Each row comes from the steps of one walk. Every step used is in the known rows, and no mark comes twice. Write the walk behind each row, first mark first.
In the rows, zero is written as 128.
Known rows:
C, E, V, L, F: [158 173 150  68 122 109 163 100  66 178 184 146 159 128 114 143  98 121
 118 138  97 143 142 129  98 118 109 107 130 151 103 138 119 119 122 172
 121 143 129 129 107 108 168 145  99]
U, L, G: [139 148 142  98 101 102 155 126 100 191 156 142 157 113 112 119 116 147
 123 147 122 147 129 121 119 133 113 132 134 162 135 125 123 126 103 148
 143 120 146 116 108 104 149 120  99]
D, U, L, F: [146 154 142  92  99  98 123 125 100 180 153 149 154 123 123 123 122 132
  95 132 111 151 131 163 109  94 113 114 126 145 145 126 124 124 122 154
 136 137 132 112 113 113 146 144  99]
L, N, X: [143 114 141  97  88 119 137 117 100 147 124 133 125 137 116 143 126 134
  93 128 133 131 146 100 118 120 203  91 136 170 132 130 115 130 107 152
  98 145 149  57 128 122 160 173 117]
E, V, L, N, Z, F, M, G, R: [185 140 153  82 108 129 160 127  79 198 169 123 155 112  99 143 103 130
 103 161 157 108 104 104 115 125 185 106 126 153 145 131 119 150  90 138
 148 122 114 114 130  94 160 160 103]
D, U, L, G, Y: [133 146 159 113  97  96 133 128 110 138 164 139 150 115 124 112 129 169
 100 149 128 151 112 168 148  92 121 145 134 150 171 119 126 133  98 135
 144 122 145 112 119  76 156 106 101]
A, V, E: [130 158 153  85 105 115 152  94 107 143 139 145 144 115 107 113 110 152
 155 108  90 119 124 111 106 119  57 108 139 154 127 136 116 124  97 143
 138 139 126 112 138  93 155 124 113]
D, U, L, G, M, N: [131 129 138  88  97 102 119 128 113 205 162 137 151 115  98 123 127 148
  86 148 127 140 137 145 150 122 122 107 131 148 173 119 127 153 103 129
 127 146 113 106 112  93 168 128 112]
D, U, L, F, X: [148 147 141 111 103 103 135 109 101 147 127 135 152 120 119 112 124 126
 100 133 116 141 144 176 109  28 182 115 131 147 117 122 124 115 105 150
 124 147 155  85 118 114 146 128 102]
A, V, L, N, Z, F, M, G: [153 143 143  95 116 119 154 137 106 203 177 132 150 123 107 145 121 134
  94 147 133 119 123  97  92 113 141 127 131 161 132 128 117 143 103 136
 134 125 121 126 135 103 170 159  95]
Z, H: [127 129 137 114  97 116 155 114 109 138 141 137 140 133 109 135 118 144
 148 132 138 127 133 131 121 110 126 110 125 145 113 131 116 117 118 136
 123 131 125 101 118 109 157 143 115]
F, X, N, Z: [139 113 135 108 108 117 129 110 128 160 100 137 129 128 114 124 124 142
 105 124 122 113 161 126 120 103 209 108 130 156 152 134 114 128 107 129
 118 171  99  96 118 135 157 132 123]
F, X, B: [147 142 135 112 122 117 161 113 107  88 100 137 139 126 111 118 117 141
 121 115 126 123 158 135 129  82 180 102 124 166 113 118 114 108 110 138
 140 140 111  97 116 120 131 121 119]
D, U, L: [132 140 145  94  83  89 107 128 128 182 143 152 147 110 120 107 117 144
 102 110 115 159 137 159 128 101  91 113 134 140 148 125 125 114 112 136
 149 132 149 112 122 115 146 133 111]
C, E, V, L: [146 163 156  64 112 104 154  98  88 176 184 149 154 118 111 133  87 130
 130 119  97 150 150 116 114 137  84 107 139 147  95 140 119 107 114 158
 130 140 141 139 115 107 175 137 111]
Y, J: [114 128 123  97 126 126 136 124 107  98 135 128 142 134 112 131 106 128
 100 114 124 123 152 117 102 176 175 110 119 166 152 128 111 126  92 130
 138 129 153 108 123 126 146  79 128]
A, V, L, F: [141 159 147  78 111 107 147  97  66 134 169 147 156 126 117 137 107 128
 137 139  89 129 138 127 104 111  96 115 133 155 126 134 119 124 117 162
 120 138 134 122 125 103 159 147  95]
S, B: [141 145 126 126 113 109 168 113 108 114 142 145 138 136 105 124 121 139
 112  99 147 150 151 111 145 103 151 110 119 163 130 123 115 126 116 147
 136 121 129 115 135 142 131 123 129]
Z, F, L, N, X, B, S: [151 161 145 106 134  94 203 121 127 140 129 141 122 141  93 142 125 129
  82 131 153 137 152  86 117  73 219  94 107 163 107 129 110 115 110 193
 119 138  64 103 140 121 124 188 111]
Y, G: [145 132 131 107 136 129 143 138 108 147 129 130 145 121 109 128 127 140
 116 118 140 109 133 130 125 161 159 119 127 154 159 122 117 140  87 148
 142 132 146 135 136 119 162  96 118]
F, M, N, X: [130 120 130 109  95 127 134 123 124 139 113 131 127 133 109 131 133 126
  88 132 131 129 153 119 122 112 181  87 135 160 145 128 116 137 103 117
 109 160 136  66 133 123 168 162 132]
N, X, B: [150 143 142 100 106 120 151 118 119  98 100 149 127 130 115 134 122 142
 119 117 122 131 147 113 124 128 142  97 128 172 137 122 113 109 120 144
 134 128 108  79 126 127 140 154 127]
M, F, Z: [141 160 136 127 130 103 166 130 123 158 122 120 147 136 107 147 126 130
  91 116 123 139 148 100 139  81 206 128 108 115 119 128 111 139 100 139
 130 131 102 113 124 116 150 100 115]
C, S, B: [131 150 123 121 131  96 157 109 135 134 141 145 137 147  93 131 127 137
 106  96 136 147 144 101 148 113 138 104 106 161 112 119 115 126 113 141
 132 118 109 130 133 146 131 105 124]
V, E: [135 131 145  83 103 116 167 109 127 137 127 143 143 116 107 112 104 150
 159  99 114 133 129 129 112 110 101 112 130 157 132 132 115 130 109 136
 131 147 108 112 115  98 141 116 114]
N, Z, H: [132 130 142 111  90 122 146 114 123 134 130 143 138 130 114 138 124 144
 132 135 134 126 136 115 112 113 139 112 128 146 122 134 115 123 119 131
 118 134 108  87 121 114 160 150 120]
L, N, Z, F, M, W: [139 131 116 102 133 122 136 126 114 181 150 133 137 129 109 143 118 137
  82 118 157 116 139 100  86 113 209  86 127 163 133 138 112 137 126 152
 126 146 117 105 126 103 157 175 112]
X, N, Z, F, M, U, L, G, R: [171 132 149  95  98 108 151 126 106 252 142 143 151 107  92 125 119 142
 118 174 165 124  99 124 118 125 151 116 118 155 173 128 123 149  89 138
 148 128 103 122 120  94 143 155 105]
D, U: [125 113 132  98  90 110 117 130 102 152 138 137 142 125 118 119 114 147
  86 110 114 132 142 183 138 106 144 101 127 138 152 118 121 127 111 137
 143 131 154 114 125 110 146 125 127]
M, U, L: [137 149 142  91  80  82 114 128 122 198 141 152 150 116 115 119 123 139
 112 118 138 166 140 130 114 116  75 113 132 134 150 122 124 123 111 138
 143 124 138 108 131 129 142 121 115]
C, S: [113 132 123  98 134 100 129 118 138 144 136 133 142 148 103 142 121 142
 114 105 117 129 137 123 136 141 117 102 114 151 116 119 116 128 108 130
 125 138 115 142 121 127 147  94 116]
N, Z, F, X, B, S: [146 167 139 117 148  99 200 115 139 100 115 140 130 137  96 138 125 131
  98 118 153 136 165 111 124  57 205 108 107 151 111 121 110 110 110 177
 130 139  70 122 144 129 121 153 120]
N, X: [136 125 137 106  93 122 136 115 121 107 113 138 128 135 120 140 122 137
 117 117 125 135 140 127 120 118 154 106 138 160 142 125 115 118 109 141
 112 136 157  72 138 130 159 142 131]
M, F: [134 139 129 106 114 110 131 138 102 135 127 124 147 127 108 163 117 133
 113 120 126 130 149 124 133 121 132 118 121 135 150 127 115 141 115 138
 134 123 148 106 133 132 152  98 125]
V, L, N, X: [143 111 150  78  79 111 143 108 102 146 134 143 129 126 112 138 113 128
 118 129 120 140 150  98 115 111 189  97 140 170 127 135 117 123 112 155
  94 146 142  60 121 112 163 183 107]
C, E, V, L, N, Z: [155 140 156  67 100 113 136 106  93 198 164 146 145 123 115 140 108 134
  80 130 110 139 157  72 103 137 164  97 136 162 111 146 117 132 111 156
 109 157 115  98 109 111 173 168 107]
J, Y, G: [141 136 139 119 152 127 148 128 111  98 124 117 142 129 121 123 134 155
 111 116 157 119 134 143 133 147 124 124 131 168 165 127 116 150  94 151
 125 143 143 144 142 109 173  89 119]
F, M: [126 111 123 126 123 125 153 133 122 124 147 135 145 138 120 114 121 144
  91 114 131 125 145 157 127 110 148 103 127 164 119 128 114 128  98  99
 143 159 139 145 114  99 148 137 114]
F, L, U: [153 119 136  98  97 119 167 114  73 171 159 129 154 135 124 112 105 139
 112 123 134 129 144 151 119 110 191 112 127 156 103 131 116 130 101 163
 125 142 115 108 105  93 141 138 110]
N, Z, F: [137 153 134 110 118 110 156 126 147 139 143 142 133 130 109 165 116 142
 114 113 171 136 125 116 103 135 122 127 122 158 149 127 111 146 126 160
 107 138 113 117 135 136 156 150 126]
X, B: [141 143 134  99 120 114 156 124 105 105 119 145 139 130 113 129 115 148
 123 110 126 127 151 118 132 139 127 101 121 168 135 122 113 116 121 138
 148 132  95 117 116 121 130 129 120]
U, L, F, M, V, E: [155 166 146  86  96 109 159 115 115 197 150 141 155 119 116 109 120 139
 114 128 105 136 121 127  85  99  82 107 130 154 112 139 118 124 106 131
 152 140 113 104 123  99 149 135  97]
U, L, F, X, N, Z: [151 135 142 102 106 107 128 107 130 186 107 145 135 124 117 122 129 135
 103 135 117 126 154 122 105  89 193 114 130 157 152 138 117 125 112 138
 118 173  91  92 112 134 157 144 107]

Write each row's walk:
[157 136 137 102 106 113 182 117  90 189 170 130 150 134 115 131 103 135
 120 124 162 132 130 151 110 111 174 122 120 158 104 129 114 137 110 182
 113 137 109 116 111  98 144 158 109]
Z, F, L, U
[164 165 149 102 104  93 155 120 127 176 114 149 136 115 100 134 128 132
  96 128 160 142 147 104 100  75 176 105 119 166 120 122 116 125 116 164
 122 133  87  79 121 127 133 168 110]
M, U, L, N, Z, F, X, B
[138 135 143  73  89  97 136 108 105 141 177 142 154 126 118 137 102 145
 129 125 111 141 139 134 131 125  83 118 139 145 131 130 120 116 115 136
 134 128 136 122 133 108 167 118 106]
G, M, V, L
[148 152 137 106 116 119 160 126 135 136 109 145 122 127 100 143 130 130
 101 129 146 129 146 106 116 126 154  90 120 177 139 124 112 130 120 138
 120 143  85  80 126 125 150 184 127]
Z, F, M, N, X, B
[128 122 128 105 105 127 126 130 125 146 121 134 138 129 112 127 132 135
  69 126 130 125 160 107 119 130 178  93 130 156 154 132 114 155 105 106
 120 171 100  96 120 122 160 145 130]
F, M, N, Z
[145 129 139 106 109 103 165 127  94 189 162 126 137 129 103 143 112 139
  82 134 161 124 130  99 105 100 210 104 122 171 109 137 113 151 110 171
 101 157 112 104 110 110 146 168  99]
Z, F, L, N
[146 119 135 109 143 124 136 132 137 129 156 136 148 129 110 132 128 159
 111 115 148 115 119 156 150 143 123 126 129 159 167 119 121 139  86 129
 136 142 129 153 130  95 171  97 111]
Y, G, M
[123 138 138 105 132 125 130 135 107  74 146 117 145 134 119 132 118 144
  96 134 133 123 131 125 111 154 178 138 122 158 189 120 114 136  84 120
 146 114 149 103 136 111 156  44 121]
M, G, Y, J
[136 131 128 103 110 128 131 129 113 152 126 134 142 132 114 132 134 129
  62 137 126 123 157 112 109 122 184  93 126 158 154 132 115 160 111 116
 115 173  94  95 116 120 160 152 122]
L, F, M, N, Z
[141 131 145 104 115 102 146 121 130 165 179 146 158 123 112 125 119 165
 118 138 133 146 115 150 145 121  86 136 136 165 146 121 125 128  99 129
 137 132 127 136 108  82 161 117  96]
U, L, G, M
[150 172 148 117 118  93 159 119 120 196 144 139 153 133 121 115 129 129
  75 124 113 155 134 130 117  59 187 124 111 124 116 128 118 126 106 152
 131 143  92 116 110 102 143 135  95]
D, U, L, F, Z
[138 147 144 108  93 117 142 119 126 183 137 146 143 124 108 130 138 128
 106 157 132 135 139 108  98  97 146 103 124 149 125 140 119 136 118 120
 114 155  83  78 110 108 167 179 105]
U, L, F, M, N, Z, H
[155 168 143  96 139  92 193 104 108 108 147 138 147 140 102 130 121 130
  97 137 121 137 164 129 132  43 182 103 112 145 103 122 116  98 107 173
 140 134  75 126 140 108 128 139 101]
G, M, V, L, F, X, B, S
[155 124 137  75  84 113 163 111  68 195 183 136 161 133 124 118 102 128
 121 129 120 137 155 149 117 133 142 110 130 151 101 133 117 120 108 151
 135 126 132 120 115  89 157 159 101]
F, M, V, L, U
[149 130 142 100  95  96 147 131 125 207 170 142 152 127 101 143 126 154
  84 152 160 140 111 152 115 103 132 125 125 148 155 114 122 155 101 151
 121 120 110 113 124  95 149 124 118]
N, Z, F, L, G, M, U
[122 131 134 114 138 131 136 140 116  80 152 118 146 135 121 124 123 143
  81 136 133 120 130 138 109 142 189 135 120 164 177 122 114 135  77 101
 153 123 147 114 131  99 156  57 117]
F, M, G, Y, J
[137 134 137  84  89 104 147 117  96 153 168 139 153 124 120 124 104 133
 116 128 105 137 149 132 113 119 111 108 135 148 111 135 117 115 111 123
 144 134 145 125 128 109 159 135 105]
F, M, V, L
[134 152 141 109 137 121 134 138 117 102 159 126 153 131 124 122 127 136
  79 147 129 133 123 134  95 132 168 141 120 165 175 126 118 131  84 110
 152 123 139 110 125  99 156  69 101]
U, L, F, M, G, Y, J
[145 147 152 102 110  86 115 127 145 174 151 146 152 119 118 116 137 158
 103 121 159 163 125 153 132 118  48 126 135 148 171 122 127 136  99 136
 136 132 129 132 138 104 164 105 109]
J, Y, G, M, U, L
[154 172 148 103 125  79 184 120 135 175 124 146 133 129  91 133 133 125
  75 130 162 152 166  93 113  49 208  99 106 146 113 123 115 116 107 187
 127 134  63 105 142 128 118 174 108]
M, U, L, N, Z, F, X, B, S
[143 145 138 105 113 109 154 127 130 174 152 138 132 131 105 167 120 139
  95 121 175 131 131  93 101 136 161 116 120 167 141 132 111 154 124 170
  96 145 110 106 126 129 157 175 115]
L, N, Z, F
[139 117 134  95  95 100 136 131 103 193 168 139 156 132 105 136 126 156
  97 143 145 141 125 165 138 124 115 115 128 142 161 109 124 145  99 137
 134 114 131 122 122  93 149 105 119]
L, G, M, U
[150 138 150 104  82 102 136 105 123 225 120 150 138 123 106 127 137 131
 126 161 133 133 139 126  94  71 166 110 122 139 131 136 120 120 117 143
 115 145  85  71 115 119 159 165 105]
M, U, L, F, X, N, Z, H
[154 161 153  77  91 102 155 109 124 201 164 142 157 113 110 116 115 160
 135 133 112 140 109 123 108 117  56 122 137 153 132 132 123 126 101 141
 150 122 115 102 125  88 157 110  99]
U, L, G, M, V, E
[138 148 137 119 117 102 173 126 124 143 152 131 139 128 107 140 107 142
 115 123 158 130 118 131 102  88 151 122 123 157 115 131 113 138 113 162
 116 146 116 123 122 120 143 133 115]
Z, F, L
[146 142 150  83 112 102 141 109 107 122 171 132 153 123 121 132 113 152
 124 128 127 136 134 138 133 132  75 126 140 154 144 132 121 128 106 144
 128 131 137 136 142  99 182 106 104]
J, Y, G, M, V, L
[161 149 148 100 107 110 169 120 113 146 119 144 123 128 105 143 121 136
  97 132 147 127 135  90 105 109 192  95 121 184 117 130 112 125 119 169
 113 136  87  68 119 120 139 190 112]
Z, F, L, N, X, B
[135 133 129 130 128 120 164 135 155 140 152 142 138 134 113 140 124 141
  87 116 164 129 129 142 105 112 139 118 121 169 126 130 111 141 110 119
 123 157 116 140 123 110 154 165 116]
N, Z, F, M
[145 136 143 100 107  97 123 141 121 189 161 136 158 114 103 150 124 150
  95 144 120 143 124 160 148  99 100 134 126 139 162 120 127 140 105 133
 146 112 144 115 120  92 161 107 105]
D, U, L, G, M, F
[148 153 119 112 109 119 142 131  74 169 163 121 155 148 128 138 130 134
  62 146 122 117 137 140 101 121 141  97 126 147 116 129 115 130 106 131
 151 134 148 115 135 121 157 129 112]
L, F, M, V
[147 164 154 130 113  97 177 120 139 206 154 135 153 125  98 141 132 141
 125 156 133 147 116 107 132  67 152 142 111 124 100 132 119 124 101 135
 128 115  88 102 111  80 164 134  92]
U, L, G, M, F, Z, H
[158 142 132 106 123 121 148 149 102 186 159 129 161 131 121 124 128 133
  96 147 125 131 125 138  99  98 136 129 129 153 140 121 122 131 106 118
 157 129 127 128 119 111 152 116  94]
U, L, F, M, G
[151 123 142  98  97  92 143 129 126 245 165 145 145 127  96 141 128 155
  87 157 158 132 115 152 119 111 145 121 122 149 168 120 121 155 103 150
 122 132  88 120 118  98 153 133 115]
X, N, Z, F, L, G, M, U
[147 151 148 121 138 111 159 124 148 131 146 125 136 123 106 141 129 152
  83 135 176 124 116 124 111  99 151 126 126 168 153 135 115 168 104 157
  97 164  84 119 132 107 172 130 117]
J, Y, G, M, N, Z, F, L
[145 131 147  91  91 105 121 122 121 179 137 146 140 122 121 129 125 142
  78 122 130 142 151  79 109 131 169 105 135 164 140 138 118 139 111 140
 116 156 111  85 114 122 154 162 105]
U, L, N, Z
[141 123 142 100  93 119 141 116 117 152 132 130 134 128 104 136 129 140
  93 155 127 129 132 121 129 103 184 102 139 161 152 124 121 144  97 138
 101 150 122  56 126 106 172 143 123]
F, L, G, M, N, X
[134 126 128 126 131 116 161 133 158 179 145 144 130 134 107 138 126 142
  91 122 160 120 133 142 108 119 151 114 118 171 137 136 110 140 111 118
 124 167  94 148 117 114 158 175 115]
X, N, Z, F, M
[142 120 133  90  94 102 144 131  94 189 158 147 155 132 111 122 123 125
  93 138 127 144 142 167 104  93 136  99 121 144 132 122 120 137 108 126
 134 138 128 129 116  98 140 143 109]
V, L, F, M, U
[152 156 142  91 101  89 125 122 109 189 164 151 158 130 117 134 129 137
 103 138 134 157 126 153 110  99  86 117 126 144 152 122 125 132 117 147
 129 135 119 114 119 112 147 130  99]
G, M, U, L, F
[144 118 125 110 121 129 150 151 103 159 149 122 154 134 118 125 124 142
  97 134 131 119 131 138 117 112 152 123 131 152 141 117 118 132 100 106
 159 128 137 132 126 112 153 102 112]
F, M, G
[156 124 152 109 126 119 132 129 118 143 136 121 143 128 116 140 137 153
  51 139 144 118 136 102 120 107 202 115 130 171 151 141 117 168  94 145
 105 161  98  96 124  97 172 131 105]
J, Y, G, M, F, L, N, Z
[142 122 141  93  83  90 124 135 102 238 158 143 148 124 110 117 131 136
  70 133 145 151 147 109 113 112 158  91 127 158 125 132 122 139 101 134
 130 149 127 104 110 104 145 168  96]
F, M, U, L, N
[139 126 124 121 132 126 160 131 104 132 153 135 151 143 122 123 125 135
  85 131 126 123 136 164 112  98 158 103 121 167 118 129 115 134 106 115
 135 161 128 141 107  96 147 147 103]
L, F, M
[155 153 149  89 102 110 144 118 126 155 119 152 134 117 103 130 131 143
 109 144 125 141 141 101 132 131 127 101 132 175 154 122 121 124 113 140
 130 131  86  69 117 112 153 160 114]
U, L, G, M, N, X, B
[155 152 144  88  96 115 167 120 126 209 151 135 142 123 107 130 121 143
  96 126 134 123 121 100  82 114 131 101 126 162 114 141 113 144 105 143
 130 145 101  95 127 100 155 162 106]
L, N, Z, F, M, V, E
[161 163 154  86  97 108 174 110 133 195 165 137 151 116 104 131 114 159
 117 142 127 125  97 116  89 104 100 127 131 157 126 135 118 142 103 156
 131 129  91  96 127  90 156 122 106]
N, Z, F, L, G, M, V, E
[136 143 130  89 126 115 131 109 102 180 166 141 140 120 108 139 111 134
  98 124 130 116 139  88  81 111 173  89 135 162 123 143 113 129 122 157
 127 140 123 108 136  92 168 189 101]
A, V, L, N, Z, F, M, W
[124 144 142 112 129 119 148 132  98  94 150 116 150 124 110 134 117 141
  84 157 122 123 127 125 109 134 207 141 116 164 167 128 114 145  76 133
 140 116 149  96 121  93 152  53 113]
M, F, L, G, Y, J
